Each row was made from one path, in order. Every step used is in the known rows, and no mark comes twice. Write each row's path.
In the rows, zero is written as 128.
Known rows
Q -> U -> W: [169 136  98 110 111 108 143 119 110 130 147 129 138 156 108  69 122 105
 142 132 127  93 139  87  99 127 164 107 132 133  90 148 152  89 104 134
 172 155 112 135 150 127 130 124 167 110 145 143]
E -> D -> Q -> U -> N -> H: [147 152  99 133 124 132 157  66 131 113 179 130 112 186 181  68 149  51
 142 165 112 155 174 127 105 116 143 160 154 126  34 139 125  15 144 164
 127  87 131 194 178 121  84 120 109 111 126 147]
N -> U -> Q -> H -> W -> D: [134 137 133  84 101  79  98  62 171 156 147 100  82 161 162 153 117 120
 106  96 147 119 127 150 113 140 113 144 104 146 138 138 139 124  78  87
 135  53 140 106 140 136 123 141 178  82  44 104]
W -> D -> Q: [120 108 122  88  88 151 140 126 161 153 155 109 124 159 124 150 146 111
 114 145 138 166 153 133 129  61 141 133  93 141 146  94 107  74 129 160
 151  75 136 129 117 116 102 160 111 120 122 125]
D -> N -> H -> W -> U -> Q: [142 195  77  86 140 124 127  82 192 118 187  76  89 112 165 115 120 131
  98  49 139 172  85 163 149 200 112 135 154 154  93 162 136  90 128 145
 102  99 176 176 121 173 149 117 183 107 102 173]
E -> D -> W: [165 114 135 118 157 118 132 104 136  95 166 142 184 128 147 121 146  87
 110 100 133 134 127 104 118 146 146 118 141 137  92 142 154  96 144 130
 119 133 124 147  76 136 110 124 113 136 166  88]
N -> H -> W: [158 175  92  97 125 101 156 133 132 155 190 126 107 118 136 126 122 110
 122  91 128 115 109 142 104 164 144 141 116 108 111 175 159  80 128 126
 121 110 157 159 161 161 130 123 151 139  94 161]
Q -> U -> N -> H -> W: [139 197  78 108 120 103 146 116 129 148 164 128  80 173 171 106 130  81
 133 129  98 100 142 112  89 144 138 145 149 117  64 169 163  82 137 136
 109 100 134 187 186 143  94 109 151 115  78 159]
D -> W -> H -> N -> U -> Q: [139 159 101  96 144  58  79  93 151  72 188  74 122 106 166 157  94 128
  91 146 142 159  63 156 189 110 102 134  54 166 122 159 108 137 128 145
  77 129 168 129  95 139 179  58 202  76 156 107]
N -> U -> W: [152 127 141 148 109  98 130 107  97 117 153 127 111 153  79  97 100 110
 134 107 140  96  99 129 125 130 135 109 109 134 126 163 155  94  86  94
 151 168 123 122 169 120 184 122 174  81 114 138]
N -> D -> Q: [102 145 116 153  86 149  98 121 157 178 137 132 103 144 135 148 119 120
 121 153 149 166 147 140 113 100 148 156 122 144 140 170  91  95 129 149
 161 116 122 123 126 118 129 124 125 117 162 125]
U -> N -> D -> W -> H: [ 93 154 110 176 116 129  96 106 154 143 119 135 120 136 171 140 125 101
  96 168 129 155 115  81 188  92  92 130  76 151 127 183 134 169 190 149
  62 139  94 186 112 106 119 121 117  81 161  59]
H -> W: [132 170 120 115 127 110 114 142 152 148 163 119  99 116 134 156 127 124
 117  85 126  92 109 122  87 143 151 128 128 131 133 152 158 117 112 115
 118 119 142 122 130 158 123 120 129 145 114 141]
W -> D -> Q -> U -> N -> H: [122 141  69  79  81 147 169  94 140 153 154 109 106 218 165  97 152  66
 126 184 105 172 185 116 130  57 125 152 113 126  70 109 112  45 161 173
 148  62 130 204 173  99  78 154 137  85  92 143]
W -> H -> N -> U: [ 90 152 109 126 125  63  84 124 155 128 159 102 110 108 147 122  88 138
 119 179 123 170  83 167 149  78 101 119  45 178 115 140 128 149 109 137
 101 129 165 101 163 107 161 102 154  94 110 160]
D -> N -> H -> W -> U: [109 185  63  75 127 106 141 120 192 161 174  96 107 116 141  99 124 130
 107  60 115 165  96 132 114 176 112 129 143 156  93 161 161  96 127 141
 120 127 180 173 137 154 136 139 148 126  95 201]
Q -> U -> W -> D: [169 106  98  83 107 127 149 120 115 143 143 124 149 184 101  76 130  85
 127 137 125 111 150  86 111  90 159  92  99 146  96 119 151  99 120 138
 195 117 109 151 143 114 104 169 165 102 115 127]
Q -> D -> W: [156 141  85  81 119  91 147 112 141 100 147 129 175 152 122 139 116  94
 113 138 124 125 137  92 126 131 155 142 142 165 124 127 124  73 158 137
 115 118 120 158  77 130 142 120 158 138 179  87]
W -> U -> Q -> H -> N -> D: [ 96 130 109 137 130 103  33  65 228 143 129 100  90  94 194 131  72 157
 128 117 157 191 131 207 166 152 102 134 137 198 117 196  99 167 123 166
 160 110 133 162 119 118 112 132 196  79 108 135]
Q -> D: [139 143 109 115 127 121 138 113 140 116 129 140 139 153 118 118 102 103
 128 157 126 136 147 129 121 120 157 142 144 174 117 109 118  92 140 137
 127  96 118 134 129 124 133 138 142 139 140 116]
D -> N -> U: [ 86 140 109 116 100  95 100  96 128 136  99 109 114 175 127 118 106 149
 112 127 105 160 108 127 113 137  85 142 150 152 115 118 136 143 117  97
 121 141 143  78 129 105 193 117 133  82 105 141]
Q -> H -> W -> D -> N -> U: [ 84 109  88  67  75  65  85  81 187 197 110  99 100 183 153 132 123 143
  98 100  97 132 137 116  69 125  78 143 122 163 118 109 176 139  92  91
 135  75 140  85 123 104 146 172 126  78  26 129]
H -> N -> D -> Q -> U: [ 99 159  68 105  89 103  62 122 179 181 144 115  93 158 155 136 106 121
 130 189 122 179 161 159  88  78 163 153 128 180  99 180  83  97 132 180
 188 121 142 116 129  97 118 105 154 116 152 160]
E -> D -> Q -> U -> N: [123 144 137 148 117 137 122  79 159 110 151 122  97 187 177 100 151  69
 141 162 107 142 163 107  85  95 152 149 165 153  47 113 130  53 124 166
 122  98 115 152 142 117  65 117  96 118 131 125]
Q -> H: [115  90 111 122 117  80 121  99 156 145 100 141 134 119 162 121 136 148
 129 124 124 114 171 128 100 137 104 149 139 128 117 132 147 130 108 127
 134 110 111 117 139 113 119 135 128 124 108 119]
H -> N: [120 110 119 102 133  96  77 148 155 113 150 103 115 104 145 142  95 134
 144 139 116 144 114 177 131 113 125 127 120 166 117 143 129 134 137 164
 120 127 147 126 121 124 135 122 132 108 121 157]
Q -> H -> N -> U -> W -> D: [134  45 112  85  91  54  76  91 162 145 145 102 114 154 119 103  69 121
 147 122 126 121 138 167 125  82 103 120  71 178 116 147 168 113  98 128
 170 115 128 131 166  93 150 171 172  26  59 137]
W -> H -> N -> D: [ 83 146  93 148 133 113  58 139 173 167 138 133 108  95 162 127  92 131
 113 188 128 192 112 168 167  84 105 123  52 182 123 179 108 184 158 169
 110 117 138 127 142 109 139 133 141 104 133 130]
E -> D -> Q -> U: [153 148 118 115 120 129 141  94 150 123 168 131 142 167 160  94 161  85
 119 166 126 146 176 116  66 111 178 145 156 142  64 112 113  48  99 148
 175 104 136 116 125 130  79 111 121 157 156 149]
U -> Q -> H -> W -> D -> N: [123  98  99  63 103  91  82  69 206 145 125  81  98 146 195 152 132 140
  91  88 121 148 146 125 117 164  87 150 142 166 129 108 162 139 129 139
 105  32 136 100  87 140 127 164 138  84  71  92]
D -> N -> H: [120 121  67  97 119 118 144 109 124 116 130 118 143 150 141  88 122 136
 111 129 105 169 132 133 139 158  88 151 135 130  96 137 141 117 162 145
 113 114 150 143 135 128 172 143 126 101 117 153]

Which path is each row?
[144 128 127 153 127 110 152 133 126 119 173 117 131  92 113  83 134 115
 125 140 144 109 110 104 170 102 129 104  52 142 133 140 158 119 122 142
  98 141 119 135 158 132 146 140 155 105 164 128] | U -> W -> H
[156  76  75  69 104 141 156 109 118 135 150 109 160 165 109  63 113 100
 120 111 112 162 127 118 157 123  92 119  95 144  98 132 167  86 165 158
 137 102 139 167 148 122 172 195 139  54  98 137] | U -> W -> D -> N -> H
[ 69 207 133 182 121 152  73 113 203 187 138 123  36 147 144 148 107  96
 125  82 136 146  93 128 140 130 133 117 152 174 120 198 155 149 134 131
 108 143 117 188 145 133  79 139 129 103  84 131] | H -> W -> U -> N -> D
[126 162  86  98  93 107 139 115 147 143 148 108 125 162 142 118 150 121
 118 164 123 138 172 103  76  97 153 146 146 129 104 111  96  62  94 147
 174 120 140 115 127 120  99  99 151 149 159 152] | D -> Q -> U
[108 134 124 107 124  76  68 124 144 115 146 103  95 140 126 144  77 135
 135 142 116 145  92 185 128 103 119 126 112 168 115 152 122 136 107 119
 140 145 161 108 152 111 161 107 157  81  89 169] | H -> N -> U
[131 137 137 109 138  89  49  89 140  74 158  83  78 130 147 154  70 133
 139 133 139 156  87 201 162 139 110 134 116 166 121 154  94 132 103 132
 125 120 163 115 138 129 178  78 186  63 108 141] | H -> N -> U -> Q
[117  96 104 141 122  89  25  71 185 131 116 110  94 109 201 144  80 146
 136 142 142 168 142 202 156 152  99 154 130 168 122 194  99 170 144 159
 140  88 122 133 123 124 138 120 175  66 119 101] | U -> Q -> H -> N -> D
[159 150  90  72 119 130 159 138 145 166 181 122 122 149 132 126 132  82
 111 106 125 132 122 138 119 121 141 119  89 120 119 146 157  90 139 130
 135  68 155 176 154 148 107 166 147 121  57 149] | N -> H -> W -> D
[118  95 138 140 138  86  79  13 163  89 112 117 129 152 192  91 114 138
 111 115 132 155 142 155 117 198  80 166 176 164  76 136 145 124  94  96
 111  78 130  82 122 122 171 125 130  62  96  90] | E -> D -> N -> U -> Q -> H
[128 154 101  94 132 108 141 110 166 128 153 106 161 115 112 126 140 123
 105  75 140 141 100 105 146 133 131 107 134 150 127 149 126 119 125 136
 142 172 139 188  75 137 110 109 164 130 155 120] | D -> W -> U
[113 130  95  69 102 125 102 138 179 175 137  99 110 159 137 145 140 119
  91  91 103 147 120 105  97 112 113 123 123 165 128 104 165 139 143 136
 109  74 142 111 100 125 126 175 108 114  69 131] | H -> W -> D -> N
[146 122 158 139 130 146 128 102 153 108 182 125 135 129 149 120 146  93
 125 131 143 151 150 139 108 117 163 141 135 142  97 124 117  53 113 150
 141 102 130 119 122 136 106 130  97 150 153 133] | E -> D -> Q
[130 139  88  59  77 137 147 114 162 170 138 108 140 189 143 122 154  99
 112 177 123 161 174 102  88  57 155 136 115 143 108  87  99  71 112 157
 191  77 137 126 122 103  78 148 141 135 128 142] | W -> D -> Q -> U
[105 132  81 101 110 114 120 106 159 119 113 116 146 161 132 107 105 124
 120 154 100 161 139 110 117 127 125 147 171 197 107  87 125 105 154 135
 108  88 128 117 104 112 170 150 128 110 147 123] | Q -> D -> N
[131 135  95 134 116 128 103 119 135 157 120 153 154 150 129 154 117 116
 102 121 140 141 126 101 129 135 128 127 133 133 136 193 124 140 166 129
 135 153 112 148  86 114 138 117 138 120 165  77] | N -> D -> W
[108 136 101 115 143  90  87 152 176 120 159 102 119  78 160 126 112 144
 121 175 116 162 104 158 168  81 105 118  50 173 127 132 133 158 144 176
  97 108 152 123 140 126 127 120 138 115 132 155] | W -> H -> N
[131  85 139 131 114 101 129  67 178 134 156 129 132 118 174 111 153 117
 125 136 136 135 191 135  81 131 137 164 147 141  93 127 138  52  96 145
 146  84 121 110 126 127  92 143 102 131 138 121] | E -> D -> Q -> H
[153 158  83 114  92  92 162 114 148 135 186 108 132 121 130  76 153 113
 114 181 135 122 155  74 115  69 166 124  66 139 103 124 134  51  97 159
 147 121 126 123 156 131 121 107 168 129 196 155] | D -> Q -> U -> W -> H
[ 97 148 101 136  66  77  79  98 203 215 140 125  75 124 169 164 127 142
 108 119 143 117 166 131  62 127 152 169 132 138 142 195 134  86 101 125
 146  90 120 101 140 138 108 125 138 133 124 130] | N -> D -> Q -> H -> W
[171 147 146 114 179 149 131  59 179  64 187 106 162 119 158 119 133  79
  99  61 168 161  98 126 173 178 140 106 148 160  94 144 125  91 121 142
 122 135 137 181  61 165 102 108 161 129 176  93] | E -> D -> W -> U -> Q
[132 172  61  84 137 133 156  53 178  91 151  94 133 145 151  79  90 110
 111 124 143 219 124 158 184 183 112 152 161 201  81 112 100  74 155 157
 124  81 159 190 127 144 165 146 195  98 142 149] | W -> U -> Q -> D -> N -> H
[126 134 111 143 137 139 151 100 112 114 138 124 100 152 158 103 112 100
 146 138 107 144 131 140 162 134  97 144 126 113  96 152 144 103 168 143
  85 111 130 200 184 125 134 135 122  81  91 132] | U -> N -> H
[121 131 116 109 111  61 108 115 184 166 135 122 101 106 166 141 129 146
 125  87 121  77 149 118  70 159 132 147 137 122 121 155 176 117  99 119
 121  96 118 113 131 149 106 136 133 138  89 135] | Q -> H -> W
[ 77 152  96 142 108 110  59 133 200 171 170 110  95  86 165 149 106 135
 111 199 139 201 130 167 155  57 126 144  54 180 134 173  93 129 149 192
 123 103 149 114 143 116 134 114 135 117 167 149] | W -> H -> N -> D -> Q
[116 200 121 113 130 113 129 137 190 165 175 109  89 111 118 136 124 121
 109  61 143 132  90 123 108 138 158 108 134 163 126 148 150 116  94 123
 134 131 146 159 124 155  87 128 151 157 101 173] | H -> W -> U
[107  79  99  95 118  52  73 115 180 133 124 108 118 103 174 128 100 161
 146 138 110 130 155 168 116 123 105 149 128 161 111 149 146 143 122 157
 125 113 132 124 126 112 121 138 138  98 100 147] | Q -> H -> N
[117 135 104 152  97 105  69 134 185 151 198  97  94  82 133 117  88 117
 130 177 150 165 114 156 164  61 138 127  39 186 133 202 122  96 135 194
 131 130 137 133 155 132 154 131 163  85 178 147] | U -> W -> H -> N -> D -> Q
[168 178 106  98 117  85 123  57 126  63 154 104 143 179 123 152  92  96
 101 131 148 136 102 124 148 151 141 153 144 174 124 135  90  75 121 110
 114 115 139 137  88 133 185  79 213  94 172  68] | N -> U -> Q -> D -> W
[ 78 142 131 184  86 161  86 105 158 159 130 121  64 168 152 153 115 102
 133 166 134 160 154 135 139  87 124 160 137 147 127 166 103 106 157 155
 113 123 106 157 144 110 116 126 105  79 142 104] | U -> N -> D -> Q
[116 136 109 103  83  63 107 110 202 169 173 105  85 108 166 163 145 149
 113 101 129  93 166 125  56 132 145 172 129 131 135 145 155  59  85 127
 131  82 137 101 128 154 103 122 127 141 125 145] | D -> Q -> H -> W
[136  95  84 105 119  64  29  73 189 119 125 101 128 108 199 166  85 138
 114 121 146 154 142 168 161 161  94 160 132 166 131 218 105 148 151 164
 123 108 116 150  68 132 147 103 180  68 159  69] | U -> Q -> H -> N -> D -> W
[141 159 154 145 124 120 109  71 101  89 134 107  96 149 136 137 101 125
 119 125 148 138 103 165 155 161 116 142 130 130 126 143  99 122  94  95
 135 123 149 108 150 133 167  84 180  86 122 114] | N -> U -> Q
[135  74 115 109 101  24  68  89 143 125 153 101  99 122 130  95  68 140
 158 118 124  94 134 169 116 123 105 126 101 173 103 181 169 109  84 118
 153 147 132 121 161 108 174 124 176  41  94 153] | Q -> H -> N -> U -> W
[129 177  85  53  78 115 139 132 184 189 180  99  98 179 137 144 157  95
  98 136 121 134 162 103  57  67 184 132 113 143 114 107 131  56 103 148
 179  63 142 126 121 135  64 134 138 155 108 149] | H -> W -> D -> Q -> U
[168  85 129 107 109 147 143 131 123 135 150 117 140 155  89 100 118  95
 128 107 139 124 123 108 149  92 135  92  82 145 138 122 158 106 138 143
 157 117 107 152 142 119 130 184 145  81 112 115] | U -> W -> D
[107 125 143 136 135 113 101  79 133 117 126 130 133 177 137  87 119 115
 113 117 114 170 109 136  93 150 100 134 156 162  75 123 148 124 111 100
 119 132 133  84 129 107 171 134  99  93  97 127] | E -> D -> N -> U
